Each row comes from the steps of one walk. Every step used is in the known rows, and no mark comes twice. Write the walk behind each row, first mark first.
Known rows:
C-F: [  3 -27  -3  -4 -15  32  -1  -7  55 -11 -48  -2 -14   9 -47  20  29   4
   3 -20  14  30]
L-S-A-K-R: [ 11   1  47 -12  -8  45  -8  72  64 -21 -40  52 -15  38  -2  40  44  16
  30  -3   8  29]
C-K-L-S-A-V-G: [ 26   2  60   4 -16  41  -1  49  45 -30 -41  68 -18  35   9  -3  48   9
  19 -12 -10  26]
R-K-L-S-A-V-G: [ 25  12  60 -13 -13  44  -3  56  61 -29 -31  48 -14  35  12   2  70  -6
  26   2  -2  22]
V-T: [  8 -26  -5 -11 -24  25   4  17  55 -23 -39  11 -18   8 -17  28  30   3
 -13 -11  15  24]
T-K-L-S-A-V: [  5  -4  47 -18  -5  40   7  33  62 -16 -38  52 -17  33  -8   1  54  13
  31  -8  -1  22]
L-S-A-V-T: [ 19  -1  26 -14 -20  34  -7  49  66 -39 -37  50 -21  17  -6  25  48  -2
   6  -2   4  23]
G-V-T-S: [ -3 -36  -6 -20 -14  27  -4  20  81 -17 -33  10 -16  16 -13   9  42  14
 -21  -8   9  22]
L-S-A-K: [ 12 -11  39 -12 -13  46  -7  43  54 -26 -29  47 -14  35 -19  28  31  13
  27 -10   9  27]
R-K: [ 12 -20  10 -14 -19  25   1   9  59  -9 -31  -2 -10  14 -17  15  39   3
   1 -16  17  27]
L-S-A: [ 10 -14  24 -15 -21  36 -12  27  50 -26 -31  34 -17  20 -27  28  24   6
  18 -11   8  26]
G-V: [  2 -36  -8 -12 -22  30   2  -5  61  -3 -28  -3 -15  18 -15   0  13  22
  -5 -15   7  28]
K-L-S: [  2 -19  29  -4 -22  29  -5  12  60 -13 -32  35 -18  22 -27  18  36   6
  18  -8   1  27]
R-K-L-S-A: [ 13  -4  48 -17 -14  32 -11  43  75 -20 -25  43 -11  29 -28  22  56   1
  38   4   6  22]
T-S: [ -2 -31   3 -16 -15  27   1  10  48 -10 -44   6 -14  16 -22  10  39  12
  -8 -25  14  28]
R-K-L-S-A-V: [ 18   7  53 -13 -12  35  -3  46  76 -19 -29  52 -13  31 -11   4  71   2
  35   2   1  24]
G-V-T-K: [ -3 -37  -5 -23 -10  31   7   5  76 -12 -29   2 -17  16  -5  11  25  16
 -16  -9   9  19]
T-S-A-V: [  6 -12  16 -21 -11  35   6  35  49 -17 -48  27 -14  24 -10  -3  57  16
   6 -21  12  27]
A-S: [  2 -25   8  -5 -20  39   7   9  44 -13 -39  19 -16  27   0   0  35  21
   0 -22  12  27]
R-K-L-S-A-V-N: [ 21  14  58 -13 -18  36  -2  55  76 -28 -25  55 -16  27   0   5  87  -7
  21   9   1  20]

Which walk is each row?
[ 14  -7  23 -21 -11  44   7  45  33 -26 -51  22 -14  29  13  -5  56   8
  -3 -21   9  25]
T-S-A-V-G
[  2 -12  38 -23  -6  35  -2  46  73 -29 -33  52 -18  25 -22  31  50   3
  22   5   5  14]
V-T-K-L-S-A
[  6 -16  33 -11  -9  41  14  43  51  -9 -38  40 -11  42 -23  11  43  25
  39  -7  13  23]
S-A-K-L
[ -2 -25  29 -22   0  40   5  63  90 -17 -33  49 -12  45 -14   5  65  27
  20   8   7  17]
G-V-T-S-A-K-L
[ 11   2  54 -18  -6  50   8  43  45 -25 -39  48 -18  37  15  -2  55   5
  22  -8  -5  20]
T-K-L-S-A-V-G
[  7 -18   6 -14 -14  26   7  29  64 -24 -49  24 -18  13  -1   6  62   5
 -21 -17  10  25]
A-V-T-S
[  4  -9  36 -11  -8  33   7  28  77 -22 -38  48 -21  22   1  10  61   2
   4  -4  -3  21]
A-V-T-K-L-S
[  5 -21   8 -26 -12  29  -2  48  60 -30 -45  28 -15  17 -23  28  52   6
  -2  -8  18  19]
V-T-S-A
[ -1 -15  42 -22  -6  39  -1  29  60 -16 -32  44 -15  31 -25  18  41  12
  33  -6   4  20]
T-K-L-S-A
[  6 -18  23 -22  -4  39   4  64  64 -31 -43  40 -13  32 -14  27  58  13
   6  -8  19  19]
V-T-S-A-K
[  1 -16  35 -19  -1  37   9  69  72 -24 -44  54 -13  40 -20  21  71  17
  23   1  14  17]
V-T-S-A-K-L
[  5  -6  31 -22   2  38   3  92  74 -25 -53  45 -13  35   2  40  70  16
   9  -1  17  21]
V-T-S-A-K-R
[  3 -17  44   0 -14  40   1  27  64 -14 -31  48 -16  38 -18  17  41  15
  27  -8   1  28]
A-K-L-S
[ 21   9  50 -16 -12  31  -5  63  90 -33 -30  60 -15  26  -7  17  80  -7
  25  13   2  19]
R-K-L-S-A-V-T
[ 10 -18  21 -14 -12  43   9  37  43 -17 -36  27 -11  34 -18  18  30  22
  23 -15  18  26]
S-A-K
